Each row was made from one small tree. Brackets hold a mark, then the marks that hang from it, in alphabetical order. Every link used is in the known rows. Write each row's tree.
Known rows:
(fumo (pavom mesof) (tigiz (sego tusuko)) zutulo):  0.85  0.17  1.33 -0.05 -1.02 -0.72  2.69  0.95 -0.80 -0.58  0.72  0.03  0.49 -1.85 -0.45  2.35 -0.93 -0.70  1.03 -2.12 -2.46  0.30  2.76  1.39  1.47 -2.02  3.68 -2.58  1.50
(mesof (pavom (fumo (tigiz (sego nanuv seva tusuko)) zutulo))): -1.45 -0.33  0.92  4.30 -0.90 -1.45  1.57  2.95  1.52 -2.12  0.57  1.59  1.83 -4.54 -1.24  2.07 -0.18 -0.48  3.17 -1.24 -0.28 -1.26  4.39  0.07  2.95 -0.89  2.83 -1.85  2.37
(nanuv (sego (tigiz (fumo pavom zutulo)) (tusuko kozis zafe))):  0.96  0.90 -4.31  0.86  0.62  1.46  1.45 -2.13 -1.00 -0.27  2.80  2.61 -0.42 -5.23 -1.16  1.03  1.94 -0.88  2.17 -1.58  1.31 -1.17  4.37  1.16  1.36 -0.92  0.26  1.10  1.74
(tusuko (kozis nanuv) (sego seva tigiz) zafe): -1.28  0.87 -4.04  2.07 -0.74  0.59  0.94  0.06 -1.10 -2.16  5.47  4.76 -2.02 -2.98 -1.68 -1.51  2.20  2.05  3.41  0.63 -1.25 -2.05  3.14  0.41  0.93 -0.71 -0.61  2.67  0.19
(kozis (nanuv (sego seva tigiz) zafe) tusuko): -2.89 -1.63 -2.23  0.31 -2.66  1.46 -2.64  0.00 -2.28  0.41  4.00  3.69 -3.22 -3.05 -0.94 -0.52 -0.81  1.20  2.49  0.12  3.14  2.18  2.52  0.80  1.69 -3.19  0.93 -2.12  0.94
(fumo pavom tigiz):  2.35  0.50  0.36  0.85 -1.97 -0.76  3.09  1.39  0.56  0.19 -0.51  0.07  1.77 -0.31 -0.16  0.18 -0.45 -1.00  0.07  0.17 -1.42  1.27  1.33  0.88  0.61 -1.46  0.03  0.35 -0.35
(kozis tusuko): -1.34 -0.66  0.90  0.03 -0.72  1.08 -0.51 -0.33  0.14 -0.04  1.11  1.06 -1.16 -0.63 -0.22  0.18 -0.52  0.16  0.00  0.13  0.84 -0.06 -1.99 -0.22  0.03 -0.95  2.02 -0.30  0.23
(zafe nanuv):  0.41  0.06 -1.57  1.52 -0.87 -0.32  0.46 -0.03 -0.25 -2.47  0.24  1.95 -0.39 -1.24 -0.23  0.29  0.24  1.11  0.51  0.05 -1.20  0.24 -0.82  0.02  0.08 -0.28  1.09 -0.58  0.03
(seva (sego (tigiz (fumo zutulo)) tusuko)): -0.90 -0.13  0.92  2.22  2.69  0.42 -0.40 -1.66 -0.41 -0.02  1.65 -0.28  0.27 -3.19 -1.07  2.17 -0.56  2.19  0.82 -2.06 -1.88 -1.04  3.70  0.57  3.31 -0.57  0.75 -0.85  1.93
(tusuko (kozis nanuv) (sego seva (tigiz (fumo zutulo))) zafe): -1.02  0.85 -3.83  1.71  1.81  0.64  1.32 -2.37 -2.41 -2.57  4.49  3.97 -2.50 -3.01 -2.21  1.55  3.14  2.18  3.52 -1.63 -4.97 -2.91  5.45  0.33  1.71  0.48 -0.19  2.47  0.93
(seva (sego nanuv tigiz)): -0.42  0.50  0.32  1.84 -0.30  0.01 -1.59  0.68  0.44  0.34  1.04  1.15  1.15 -4.25 -0.75 -1.24 -1.29  2.62  1.26 -0.43  0.09  0.28  3.69  0.92  2.56 -0.14 -1.17 -1.21  0.60
(zafe (tusuko kozis)): -1.41  1.48 -0.91  0.86  0.48  0.51  0.29 -0.58 -0.09 -0.21  0.75  1.66  0.34 -0.78 -0.16  0.33  1.11  0.52  0.45 -0.54  1.12 -1.05 -0.99 -1.30 -0.10 -0.51  0.12  1.59  0.07
(pavom fumo): -0.01 -0.49  0.57 -0.21  0.32 -0.14 -0.49  0.52  0.00 -1.06 -0.15 -0.61 -0.52 -0.61  0.54  0.46  0.74 -1.97  0.23  0.68  2.15 -0.16 -0.09 -0.36 -0.12  0.40  1.28  0.63 -0.09
(tigiz (fumo pavom zutulo) (sego (nanuv zafe) seva)): -0.63  0.31 -0.78 -0.67  0.55 -0.46 -2.05 -1.20 -4.71 -0.21  0.45  1.66 -0.62 -3.07 -1.30  3.15  0.07 -1.11  2.46 -2.20 -3.40 -0.01  6.93  2.26  1.89 -0.34  1.16 -2.38  3.08
(fumo (pavom mesof) (tigiz (sego seva tusuko))): -1.34 -0.28  1.04  1.09 -0.93 -0.85  1.45  3.24 -0.88 -0.63  1.63  1.29  0.16 -2.79 -0.36  1.14 -1.22 -1.03  1.71  0.32  0.21  0.85  1.58  1.64  1.16 -4.66  2.71 -2.11  1.77
(pavom (fumo zutulo) mesof):  0.20 -0.92  1.41 -1.34  1.03 -0.65  0.38 -0.10 -0.95 -1.08 -1.27 -1.02 -1.49 -1.45  0.93  2.22  0.79 -1.33  1.20 -1.76 -0.59  0.15  2.18 -0.13 -0.53  0.82  2.39 -1.35 -0.07
(tigiz (fumo pavom)):  0.66  0.35 -0.69 -0.24  1.17 -0.28  0.05 -0.53 -1.33 -0.22 -0.26 -0.37  0.82 -0.52 -0.10  1.49  0.62 -1.92 -0.62  0.41 -1.94  0.46  0.89  1.04 -0.06 -0.52  0.52  0.07  0.61
(tusuko (kozis nanuv) (sego (tigiz fumo)) zafe): -0.76  1.43 -4.52  0.63  1.40  1.12  0.96 -2.57 -2.12 -2.96  5.23  2.93 -2.11 -2.46 -1.41 -0.07  2.94  1.11  1.62  0.65 -2.01 -2.69  2.59  0.01  1.16  0.02 -0.38  3.25  0.13
(zafe (nanuv (sego seva (tigiz (fumo pavom)))) tusuko): -1.64  0.44 -3.63  3.15 -0.25  0.21 -1.34  0.58 -1.42 -2.17  1.04  4.59  0.03 -4.46 -0.73  1.47  0.89  0.29  1.68 -0.35  1.12  2.73  1.68  0.74  1.15 -3.56  1.72 -1.43  1.15
(sego nanuv seva tusuko): -2.23 -0.31 -0.22  2.92  0.53 -0.34 -0.85  1.57 -0.02  0.27  1.37  1.93  1.07 -4.81 -1.19 -0.92 -1.03  0.44  2.44  0.47 -0.13 -0.20  0.55  0.09  1.04 -0.38  1.84 -2.44  1.42
(sego nanuv seva (tigiz (fumo pavom zutulo))): -0.46  0.50 -0.46  2.66  1.20 -0.96  0.59 -0.34 -1.08 -0.54 -0.96  1.59  1.30 -5.08 -1.46  2.10  0.39  0.14  2.40 -1.51 -6.06  1.74  6.23  1.57  0.80 -0.40 -0.37 -1.91  1.71
(kozis (nanuv (sego seva (tigiz (fumo zutulo))) zafe) tusuko): -2.65 -1.80 -1.80 -0.03 -0.08  1.33 -2.26 -2.31 -3.57 -0.04  2.89  2.94 -3.78 -3.02 -1.45  2.43  0.26  1.54  2.57 -2.16 -0.75  1.22  4.91  0.68  2.43 -2.19  1.62 -2.47  1.73
(tigiz fumo (sego seva (tusuko (zafe nanuv)))): -2.54 -0.34 -3.99  2.04  1.89  0.47 -1.08 -0.27 -2.72 -3.43  3.37  3.40 -2.41 -3.96 -1.34  2.17  0.60  0.08  2.52  0.24  0.97 -2.48 -0.78  0.42  1.70 -2.14  3.04 -0.39  3.01
(sego (nanuv zafe) seva tigiz (tusuko kozis)): -3.20  0.70 -1.84  3.53 -0.53  0.20 -0.07 -0.20 -1.31 -0.61  3.08  2.83 -0.70 -7.42 -1.00 -1.30 -0.36  1.06  3.64  1.07  1.13  0.34  4.18  0.43  1.15 -2.83 -1.43 -0.33  2.08
(seva (sego (nanuv (zafe (tusuko kozis))) (tigiz (fumo zutulo)))): -1.80  1.80 -1.21  1.49  1.82  0.71 -1.39 -3.39 -2.86  0.10  1.38  1.76 -0.33 -5.60 -0.99  2.06  0.50  2.63  2.58 -3.01 -1.27 -1.22  6.50 -0.10  3.39  0.00 -0.70  0.07  1.73
(pavom (fumo (tigiz (sego nanuv)) zutulo) mesof): -0.02 -0.10  2.05 -1.01  0.05 -1.01  0.96  0.67 -1.10 -2.25 -1.18 -0.32 -0.78 -3.29 -0.15  2.39  0.24 -0.69  2.01 -2.49 -1.28 -0.60  4.38  0.15  1.77 -0.09  3.05 -2.34  0.75
(fumo (tigiz sego) zutulo):  0.96  0.28  1.61 -0.43 -0.79 -0.31  2.15 -0.49 -0.34 -1.01 -0.54 -0.20 -0.14  0.82 -0.97  2.32  0.05  1.03  0.54 -2.94 -2.59 -0.97  3.28  0.31  2.15 -0.40  0.86  0.01  1.03
(mesof pavom): -0.26  0.17 -0.98  2.12 -1.27 -0.70  0.69  1.27  1.92 -0.38  0.09  0.28  1.39 -0.07  0.33  0.17  0.07  0.17 -0.05  0.71  0.45  0.18  0.28  0.08 -0.13 -0.14 -0.99 -0.05  0.03

Which tree is each row?
-1.34 -0.46 -5.31  0.69  1.31  1.36 -0.71 -1.46 -1.44 -0.68  4.19  1.82 -1.40 -4.00 -1.23 -0.10  0.65  0.11  1.56  0.41  2.47 -0.43  0.44  0.05  1.94 -0.86  1.30 -1.11  1.04 => (kozis (nanuv (sego (tigiz fumo) (tusuko zafe))))
 0.26 -0.03 -0.37 -0.39 -0.91  0.23 -2.70 -0.18 -2.23  1.49  1.42  0.75 -0.06 -3.17 -0.33 -1.02 -1.66  1.12  1.67 -0.64  1.91 -0.85  3.60  1.06  2.76  0.63 -0.10 -1.60  0.75 => (seva (sego (nanuv zafe)))
-3.41  0.12 -1.92  2.66  0.79  1.72 -0.80 -0.99 -1.44 -1.44  4.36  4.26 -2.70 -6.37 -1.61 -0.31  0.40  1.03  3.21  1.02  0.44 -1.45  1.99  0.44  1.56 -1.14  2.21  0.56  1.19 => (kozis (tusuko (sego nanuv seva (tigiz fumo)) zafe))
-3.77 -0.09 -2.38  0.80  0.63  1.09 -2.59 -1.23 -3.02  0.61  1.67  2.06 -2.27 -3.54 -0.01  1.41  0.29  0.31  1.95 -0.33  4.63  1.86  3.31 -0.14  1.70 -3.62 -0.63 -0.64  1.32 => (nanuv (sego seva (tigiz fumo)) (zafe tusuko))
-2.16 -1.15 -2.34  2.32 -0.69  0.28 -1.57  1.51 -0.15 -0.23  3.65  2.97 -0.29 -3.53 -1.46 -1.04 -0.40  1.51  2.15  0.13  1.72  1.33  1.82  0.49  1.94 -2.43  1.05 -2.63  1.09 => (kozis (nanuv (sego seva tigiz tusuko)))
 0.56  0.56  0.51  0.47  1.56 -0.69 -0.67 -0.47 -1.60  0.19 -0.35  0.37  1.00 -5.29 -0.46  2.14 -0.61  1.29  1.67 -2.38 -4.78  1.09  6.63  2.22  2.08 -0.07  0.55 -3.13  1.11 => (seva (sego nanuv (tigiz (fumo (pavom mesof) zutulo))))
-2.26 -0.45 -1.10  2.23 -0.28 -0.08 -1.26  0.48 -2.07  0.74  2.07  1.70 -0.35 -5.01 -0.80 -0.96 -1.58 -0.03  3.05  0.75  1.23  0.19  2.13  0.38  1.31 -1.02  1.19 -2.64  1.76 => (sego (nanuv zafe) seva tusuko)
 1.68  0.05  0.37 -1.09 -0.49 -0.78  1.61  0.19 -0.97  0.51 -1.21 -0.09  0.13 -0.86  0.38  1.67 -0.05 -0.66  0.84 -2.16 -3.69  1.36  2.65  1.41 -0.87  0.40  1.68 -2.35  0.05 => (fumo (pavom mesof) zutulo)
-1.08  1.27  0.13  1.54 -0.53  0.06  1.11  0.32  0.09 -1.89  2.28  1.81  1.16 -4.32 -1.55 -0.40  0.08  0.78  1.44 -0.04  0.16 -2.48  1.68 -0.04  2.72 -1.99  1.13  0.12  1.69 => (fumo (tigiz (sego nanuv (tusuko kozis))))
-0.19  0.78 -0.12 -0.42 -1.94 -0.22  0.21 -0.33 -2.14 -0.73  0.93  0.40 -0.46 -2.36 -0.67  0.23 -1.16  0.08  1.37 -0.41  0.68 -0.22  3.79  0.57  2.49 -1.29  0.06 -0.92  1.23 => (fumo (tigiz (sego (nanuv zafe))))
-0.61  1.00  0.48 -0.14 -1.08 -0.03  0.38 -0.81 -2.45 -1.20  0.00  0.40 -0.53 -2.79 -0.49  2.65 -0.30 -1.07  2.47 -2.76  1.02 -0.29  3.86 -0.91  2.71  0.43  3.45 -1.33  1.31 => (pavom (fumo (tigiz (sego (nanuv (zafe tusuko)))) zutulo))
-2.62 -0.26 -1.50  0.45 -0.27  1.56 -1.39 -3.02 -3.38 -1.80  5.52  1.88 -3.47 -1.64 -0.97  0.66  0.19  0.64  0.75  0.95 -1.25  0.16  1.84  0.41  1.73 -1.47  2.68  0.09  0.64 => (kozis (nanuv zafe) (tusuko (sego (tigiz fumo))))
 0.60 -0.12  0.45  2.65 -1.55 -1.24  2.84  2.47  2.63 -1.68 -0.71 -0.62  1.29 -0.68  0.72  0.77  0.40 -1.29  0.36  0.97  1.89  0.23  1.09 -0.61  0.83 -0.95 -0.24  1.32 -0.48 => (mesof (pavom (fumo tigiz)))
-1.73  0.30 -0.79  1.38  1.90 -0.30  0.89 -0.02 -0.92 -0.88  1.39 -0.45  0.12 -4.45  0.41  1.33 -0.38 -1.44  0.28  1.43 -1.08  2.32  1.11  1.20 -0.57 -3.09  1.33 -1.68  1.17 => (sego (tigiz (fumo (pavom mesof))) tusuko)
-1.95  0.32 -2.28  1.28  1.65  0.60 -1.83 -2.09 -3.07 -0.71  5.07  1.18 -1.11 -3.77 -1.10  0.67  0.22  1.80  1.42  0.34 -0.11 -1.41  3.72  0.60  3.41 -2.28 -0.71  0.50  1.97 => (seva (sego (tigiz fumo) (tusuko (kozis (nanuv zafe)))))
-0.27  1.29 -5.09  0.93  0.84  0.75  0.44 -1.21 -2.53 -3.96  3.92  3.77 -0.92 -4.10 -1.22  1.70  1.86 -1.39  1.44  0.50  0.17 -2.98 -0.58  1.18  0.98 -1.79  2.66  1.38  2.68 => (tigiz (fumo pavom) (sego (tusuko kozis (zafe nanuv))))
-3.34  2.14 -2.67  1.70  1.52  0.61 -0.67 -3.17 -2.56 -0.96  1.46  1.56 -0.62 -5.52 -0.40  0.92  0.94  0.74  1.81  0.16  0.16  0.39  3.07 -0.81  0.88 -1.58 -1.27  0.87  1.20 => (sego (nanuv (zafe (tusuko kozis))) (tigiz fumo))
-2.79  0.67 -2.41  0.95  0.99  1.16 -1.30 -2.83 -3.18  0.04  1.41  2.93 -2.48 -3.95 -0.69  2.57  1.85  1.41  2.90 -2.79  1.98  0.11  6.24 -0.29  2.05 -2.73 -1.18  0.68  1.67 => (nanuv (sego seva (tigiz (fumo zutulo))) (zafe (tusuko kozis)))
-1.27  0.81 -1.21  1.18 -1.39  0.42 -1.40 -0.56 -2.83 -0.80  3.69  3.98 -1.71 -4.22 -0.99 -1.75  0.89  0.88  3.18  0.36  0.80 -2.19  5.17  0.73  1.70 -0.53  0.01  1.03  0.68 => (tusuko kozis (sego (nanuv zafe) seva))
-1.41  0.73 -1.55 -0.11  0.44  0.15  1.40  0.92 -0.91 -2.65  2.76  1.62 -1.38 -6.79 -0.23  0.15  0.87 -1.80  3.27  0.50  4.16 -2.96  1.13 -0.35  1.57 -1.41  2.77  0.50  1.37 => (pavom (fumo (tigiz (sego nanuv (tusuko kozis zafe)))) mesof)
-0.02  0.01  1.09  1.02  2.27  0.21 -0.69 -1.88 -0.79 -0.05  0.15 -0.35 -0.22 -1.73 -0.74  2.67  0.18  2.41  0.57 -2.64 -2.85 -0.72  5.07  0.78  2.80 -0.06 -1.04 -0.03  1.18 => (seva (sego (tigiz (fumo zutulo))))
-3.09 -0.99 -1.93  1.58  0.61  1.03 -2.25 -1.10 -2.58  0.20  2.98  1.59 -2.31 -4.71 -0.42  0.39 -0.38 -0.17  2.02  0.53  4.79  1.17  3.99  0.79  2.21 -3.86 -0.41 -1.15  2.15 => (nanuv (sego seva (tigiz fumo) tusuko) zafe)
 0.94 -0.03  0.23 -1.40  1.82 -0.72  0.79 -1.21 -2.09 -0.14 -1.33 -0.79 -0.17 -1.31  0.31  3.36  0.62 -1.20  0.37 -1.93 -4.69  0.85  2.85  1.30 -0.50  0.01  1.67 -1.86  0.58 => (tigiz (fumo (pavom mesof) zutulo))
-2.60  1.28 -3.02 -0.03  0.60  1.61 -1.71 -2.99 -2.73 -0.28  2.21  1.82 -2.09 -3.57  0.08  0.92  1.56  0.23  0.98 -0.60  4.92  0.27  3.11 -0.54  1.48 -3.10 -1.39  1.56  0.85 => (nanuv (sego (tigiz fumo)) (zafe (tusuko kozis)))
 1.71  0.42  1.40 -1.38 -1.31 -0.94  2.65  0.71 -1.03 -0.72 -0.76 -0.11  0.08 -0.44 -0.16  2.77 -0.29 -0.56  0.70 -2.76 -3.31  0.75  3.81  1.57  1.01 -1.60  2.04 -1.78  0.74 => (fumo (pavom mesof) (tigiz sego) zutulo)
 0.63  0.40  0.07  1.22 -2.51 -1.11  1.48  0.51 -0.44 -1.97 -0.13  0.04  0.16 -2.75 -0.20  2.20 -0.14 -1.07  2.27 -1.76  0.48 -0.50  6.12  0.31  2.60  0.20  0.88 -0.98  1.48 => (mesof (pavom (fumo (tigiz (sego (nanuv zafe))) zutulo)))
-3.96  2.07 -1.23  3.71  2.00  0.51 -0.97 -1.13 -1.39 -2.19  3.13  4.14 -0.30 -5.77 -1.48  0.07  1.95  1.93  2.56  0.17 -1.20 -1.40  3.51 -0.58  1.64 -1.69  0.41  1.64  0.94 => (zafe (tusuko kozis (sego nanuv seva (tigiz fumo))))
-1.03 -0.58 -0.24  0.03 -1.25  1.18 -1.12 -0.39 -1.07 -1.11  4.67  2.68 -1.65  0.35 -1.28 -0.68  0.19  0.93  0.31  0.18 -1.29 -1.23 -1.42 -0.10  1.13  0.61  4.63 -0.67 -0.37 => (kozis nanuv (tusuko sego))
-0.09  0.56  0.04 -2.03  1.72 -0.68 -1.17 -1.04 -3.19 -1.06 -0.64  0.37  0.01 -3.16 -0.57  3.32  0.44 -0.96  0.96 -2.41 -4.59 -0.17  4.46  1.87  0.68  0.17  2.71 -3.39  1.96 => (tigiz (fumo (pavom mesof) zutulo) (sego nanuv))
-1.83  2.03 -2.32  2.09 -0.53  0.75  0.24 -0.97 -0.47 -2.16  4.71  3.50 -0.18 -1.28 -1.25 -0.87  1.72  2.20  1.15 -0.06 -1.72 -0.91  0.85 -0.93  0.94 -0.43  1.54  1.49 -0.47 => (zafe (tusuko (kozis nanuv) (sego tigiz)))
